Each row was made from one walk, in order. Every step used is in the known rows, and no mark comes twice. Write each row's walk.
Known rows:
V-E-A-H: [ -4.5 -46.9   8.5  -4.6 -16.5   1.6   8.0  -7.0  -5.7  11.6   1.8  -8.4
  -6.9   0.4  20.7 -23.9 -18.1  28.4  -6.0  15.7  -5.6  21.9]
S-F-Y-E: [  4.1  58.0 -23.6   7.5  26.2  -8.7  -5.1 -48.6  17.0 -15.8 -37.9   9.9
  -2.3 -13.9 -13.5   4.4  -5.1 -11.6 -26.7 -36.4   5.8 -21.7]
A-H-S-F-Y-G: [ 29.1 -11.3  21.0  24.8  -3.6  18.4 -15.6   9.1 -21.3  10.4   3.0  11.6
 -40.4 -18.8  36.6  38.7  -3.2  12.0  -4.7   6.5  24.5   8.7]
Q-F: [ -2.4   2.4 -14.1   9.7   7.0 -10.3 -13.8  15.8  -0.4  12.7   5.1  -7.1
  -2.1   1.3  12.9 -14.8  -3.1  -7.7  14.5  -0.9   2.5  -9.9]
E-A: [-23.8 -23.3  -9.0  10.4  27.9 -36.8  -0.1  25.2   9.9  -1.3  12.2  -2.4
  32.7  -0.7  -1.8 -38.1 -16.6  18.1 -14.0 -27.2 -22.8   9.4]
V-E-Q-F-Y: [ 20.2   4.7  17.1  -9.5 -33.8  21.6 -12.9 -16.4 -16.7  -8.1  -2.5 -15.4
 -10.0  11.6  12.8   7.8 -18.8 -20.4  -1.1 -13.2   1.9 -12.3]
E-A-H-S-F: [ -1.6 -25.1  21.4  20.9   6.7  -6.9  -7.4  27.7 -26.4   9.5  39.0  23.7
 -28.0  -5.1   6.5 -46.3   2.1  12.7  23.3  28.1 -35.5  35.2]
Q-F-Y-G: [ 17.2  24.0  -1.6   8.7  -4.8   4.9 -10.1  19.5  -9.0  -5.4  -8.6  -8.6
   7.4 -10.6  38.3  52.5 -11.5   8.4 -15.6 -28.7  40.8 -11.3]
Q-E-S-F-Y-G: [-17.9  -4.0   1.1 -16.3  28.2  38.3 -21.1  12.1  -1.4 -40.1 -15.4  37.7
  -3.9 -23.2   0.7  70.7   8.7 -16.0 -35.6 -51.4  29.1  -4.6]
A-H-S-F: [ 12.5 -29.8   6.8  28.5   6.4  14.5 -18.1   3.1 -10.0  30.8  18.4  14.2
 -47.5  -9.7   5.4 -31.0   0.5   0.9  34.4  32.4 -16.1   7.5]
S-F-Y: [  3.7  21.2 -10.1  24.7  30.1  -0.7 -25.5 -33.3  14.0  11.5 -12.7  20.1
  -4.7 -23.2   6.7   3.6 -19.7 -10.6 -16.6 -61.4  -0.1 -10.0]
A-H-S: [  7.8 -46.2   4.0  22.1  -0.3  -3.3   1.3  28.9  -2.8  38.5  16.1 -19.2
 -25.7   4.9  17.6 -25.3  -5.6  28.7  34.1  23.3  -3.2   7.6]
V-E-Q-F-S: [ 14.2 -14.4   9.2 -22.9 -17.4  25.5 -10.0  -3.9 -17.4   7.5  16.8  -9.1
  21.3  28.9  22.8  15.9  16.9 -46.5  -4.3  52.5   5.4 -19.7]
S-F-Y-E-A-H: [  2.0  45.4  -0.2 -10.5   8.9  -7.1  -0.7 -28.9  -4.8 -15.1  -4.3  48.5
  -4.0 -27.6   5.3 -17.1  11.6  21.3 -19.9 -12.4  -6.0  25.4]
A-H-V-E-Q-F: [  9.9 -33.0  11.3  -4.3 -66.0  24.7  10.9  -6.5 -27.9  12.1  14.7 -21.0
 -23.9  24.6  -2.1  16.4  10.3 -13.2  43.1  58.1   1.4  12.0]
S-F-Y-E-A: [ -8.9  61.7  -7.1  -2.5  24.1 -28.7   3.3 -23.5   8.2 -36.6 -14.3  26.4
  21.3 -19.3 -17.3 -26.2  -3.6   6.2 -36.0 -39.8 -19.5   7.2]
H-S-F-Y-E: [  8.8  55.0   3.3  15.2  15.9 -19.7   4.7 -15.7   8.5 -15.1 -20.0  -9.0
 -17.8  -6.0 -18.2 -17.4  -4.8  -5.7   0.6  -5.3  -8.3 -16.4]
E-A-H: [ -9.7 -43.8  -6.9   6.7   1.2 -16.2  -5.6  20.7  -5.2  17.5  21.7  21.8
  12.4  -9.9  24.0 -30.7  -5.4  39.4   3.6  -6.6 -16.3  29.0]
E-S: [-23.5 -38.8 -20.9 -11.4  24.7  -0.5   7.9  32.1  26.6  26.7   6.8  -4.1
  26.7   5.9 -10.4   3.8   1.2   6.5   1.3 -15.6  16.3 -18.3]
A-H-V-E-Q: [  4.5 -63.5  -0.7   8.6 -48.6  21.0  16.8 -21.9  -1.2  18.0   1.9 -35.9
 -13.1  23.6 -11.9  13.5  -6.4  -1.1  15.2  32.7   0.0   2.4]
F-Y-E-A-H-S: [  3.3  26.4  30.2  -8.4 -11.9 -31.1  22.8  25.5  -4.5  -9.5   3.4   2.8
  -2.1  -5.8  13.5 -34.3  -1.0  53.8   9.4  10.1 -14.3  31.9]
Y-E: [-13.2   7.4 -42.3   6.0  20.0 -21.8  17.9 -17.7  38.8  -4.6 -25.5 -27.0
  13.0   6.6 -18.3 -17.5  -2.2   8.7 -12.2   0.6   3.4 -27.8]
S-F: [ -2.2 -10.3 -28.0  25.4  33.7   2.2 -20.7 -23.3  12.5  10.8  -4.7   7.8
  -8.9  -7.9 -11.9 -13.3  -9.2 -21.5  -7.2 -19.7 -11.6 -18.3]

Which walk is each row?
[ -8.2  11.9  -3.8  -9.4  32.9  17.0 -12.8   1.5  13.1  18.4   2.6  31.9
  11.9 -19.2  -1.0  24.9   0.7 -11.3 -10.5 -49.0  19.8 -14.2] => E-S-F-Y
[ 28.5  -9.6  21.0 -10.9 -40.6  28.9  -7.4  -1.7 -19.1 -23.1  -0.5 -25.0
  -2.8  10.2  24.4  54.3 -16.9 -17.7 -22.3   1.8  33.3 -18.7] => V-E-Q-F-Y-G
[  2.1 -33.7  33.1   8.0 -13.8  12.0   7.0  -1.1 -28.9   7.1  21.0   1.6
 -47.2   0.5   2.8 -44.7 -10.4   7.8  11.6  48.0 -24.8  30.1] => V-E-A-H-S-F
[-19.9 -30.1  -2.0  12.1 -12.5 -34.8  17.3  26.1  -5.1  11.8  16.4   3.6
  18.3   1.7   2.3 -13.6   1.7  39.8  16.9   1.9 -12.4  43.3] => E-A-H-V
[  7.7  -1.3   8.9 -19.3  -3.7  42.0   2.7 -13.3   2.9  -3.3 -15.1 -13.5
  -2.5  -9.1   4.2  78.5 -12.7 -18.2 -44.8  -9.9  58.2 -22.4] => V-E-S-F-Y-G
[ 10.7  31.5  -0.3   6.4   4.1 -10.5 -15.0   1.8  -0.6  10.3  -8.4   5.7
   5.1 -12.9  27.4   6.7  -8.0   3.8   7.6 -46.3  10.9  -1.8] => Q-F-Y
[-31.0 -11.8   3.4   9.9 -13.9 -36.8  30.2  -1.0   6.9 -11.1  -7.5 -53.3
  24.0  12.2 -23.6  -5.3 -24.5  13.0  -9.3  -3.7  -8.7  25.2] => H-V-E-A
[ 12.7  19.1  13.8  33.9  22.0 -10.9 -21.3  -1.7   0.5   8.3  -1.9  -5.3
 -20.5  -7.8   1.7 -15.1 -21.7  -4.9   7.1 -34.1 -12.6  -7.9] => H-S-F-Y
[  9.0   5.2  37.8  19.2   4.7 -10.4 -15.2  21.6 -30.7   8.5  28.3  41.8
 -20.4 -21.6  27.6 -33.9  -5.4  18.3  15.3 -12.2 -24.6  42.0] => E-A-H-S-F-Y
[-15.5 -16.3 -13.7  18.6 -13.9 -18.6  28.7 -26.8  25.6  11.9 -29.6 -65.8
  -0.3  17.7 -22.3  12.8 -26.7   2.8  -0.2  -0.1   9.1  -8.1] => H-V-E
[ -6.6  60.4  18.4   0.4  15.8 -39.2  11.7   5.6  -5.2 -37.5   3.5   6.5
   1.7  -2.1 -19.6 -39.1  -2.4   7.0  -9.2 -10.5 -27.8  16.1] => H-S-F-Y-E-A
[-11.8  32.9 -17.6 -32.6  15.6  -5.8  23.0  13.5  33.4  -1.3 -25.3  -4.1
  31.1  -1.2 -16.8  19.8   7.8  15.1 -14.4 -28.5  30.1 -21.3] => F-Y-E-S
[ 17.9   9.1   6.1   0.0 -10.6   3.3 -23.1  15.2 -12.7  -3.5  19.0  16.5
  11.3   2.5  18.8   5.2   0.3 -12.8   8.9 -35.1  -9.5 -12.0] => E-Q-F-Y
[-18.4  15.5 -32.4 -24.6  32.5  13.0   9.3  -5.3  20.4  -3.0  -7.2   9.5
   8.3   1.3 -46.2   3.2  26.6 -20.5  -6.1  19.7  11.1 -26.3] => Y-E-S-F
[  1.4 -59.6 -10.2   7.3 -13.9  13.3   0.9 -23.2  11.2  -0.7  -1.6 -38.9
  -0.3  23.2 -16.0 -17.3 -28.7 -18.0 -10.6   3.4 -13.4 -31.7] => V-E-Q
[ -0.3 -50.8  33.9   5.2 -27.0  -4.9  17.6  20.2 -18.0  17.5  16.4 -29.4
 -24.1   8.9  18.3 -44.9 -22.3  31.4  12.0  40.6 -18.7  35.1] => V-E-A-H-S
[ -1.3   0.4  10.9 -12.6 -35.0   5.6   7.9  -3.5 -16.7   0.1   6.3 -30.4
  31.9  36.6   1.5  33.9  24.4 -48.1  12.2  58.3   7.9  -3.1] => H-V-E-Q-F-S
[ -3.1  63.0  -5.0 -40.7   2.9   2.8  19.8  23.0  10.3  -7.5 -10.8   6.3
  22.0  -0.7  -9.4  21.4  21.8   5.1   7.2  -8.9  33.1  -7.3] => Q-F-Y-E-S
[ 23.7   0.6   5.8  -1.5 -16.5  15.3 -18.9  31.8 -18.7 -18.6  19.9   8.6
  13.2   4.6  29.8  49.5   2.7  -9.3 -15.0 -18.9  24.9 -20.6] => E-Q-F-Y-G
[ 19.2  35.5  10.0   8.7   1.0   4.9   2.8 -17.1  -0.7   3.7 -16.3  10.2
 -41.3 -13.3   1.7 -14.2  12.9  11.9  15.6  23.3  -2.9   4.1] => A-H-S-F-Y-E
[ -8.2 -27.8   1.5 -16.0 -22.7  39.5  21.2 -14.1  -3.4  30.7  -0.5  -5.5
 -20.5   4.0 -25.5  40.7  14.5 -11.6  21.0  45.7  27.5  17.9] => A-H-V-E-S-F
[  4.0   9.4 -14.6  -4.7   0.4  -9.5   3.8 -16.0  23.1 -24.9 -18.4  -4.3
  28.3  12.0 -16.4  -6.8  -1.6   1.2 -19.4 -29.1  -8.1 -35.3] => F-Y-E-Q
[-24.6  -2.8 -33.0 -30.3  23.4  -4.8  27.6  16.6  32.4   3.1 -12.3 -18.1
  26.0  11.0 -34.1   3.4  18.5   2.2  -2.5  14.6  20.0 -24.9] => Y-E-S
[  9.2  -5.2   0.3 -14.9   5.7   7.4 -25.4  22.8 -16.9   9.6  34.8  19.4
  41.6  19.9  26.5  11.4  30.9 -40.5  11.2  28.6  -5.1 -15.8] => E-Q-F-S
[ 11.1  32.3 -17.9  -6.0  12.9   6.8 -12.8 -36.5  12.3 -28.7 -14.0  22.7
   8.3  -0.9 -22.6   0.5   7.3 -25.0 -25.1 -19.6 -16.9 -28.1] => S-F-Y-E-Q
[ -3.8  10.0  11.9  -1.9   4.0 -14.9  15.4  12.9 -19.3 -12.3  20.1  20.0
 -22.6  -2.6 -19.0 -53.4  18.9  14.1  15.6  58.8 -27.1  26.5] => Y-E-A-H-S-F
[-36.6 -36.1   3.3   9.5  -5.8 -18.4   1.1  21.6  -9.1 -27.6  -3.6  21.6
   2.6  -5.4  -6.2 -11.2   9.4  34.0  19.6 -16.5 -31.0  54.7] => Q-E-A-H-V
[  4.8   7.6 -22.3 -13.6 -11.2  -1.2   8.3   7.8   0.2 -24.4   8.3  -4.3
  11.5  23.9 -23.9 -22.0  22.8 -23.1  13.9  30.8 -15.7 -25.9] => Y-E-Q-F
[ -4.5 -37.7 -10.7  15.6 -34.7  -0.5  24.4 -29.0  14.2  29.6 -26.1 -43.0
 -21.5   3.1   1.1  19.2 -12.0  18.4  14.8  24.2  15.6  11.3] => A-H-V-E
[  5.4  25.8 -12.5 -31.2   0.4   0.6  -3.5  11.1  -4.4 -13.2  14.6  11.1
  43.0  25.6   5.8   5.7  47.8 -38.7  -0.8  56.4  -1.0 -25.1] => Y-E-Q-F-S
[-20.7   9.1  -4.0 -18.1  34.3  30.3 -30.6  -6.1   5.4 -22.1 -17.4  45.5
  -6.8 -23.4  -9.1  25.9   8.0 -17.6  -8.3 -65.2  -2.0   3.3] => Q-E-S-F-Y
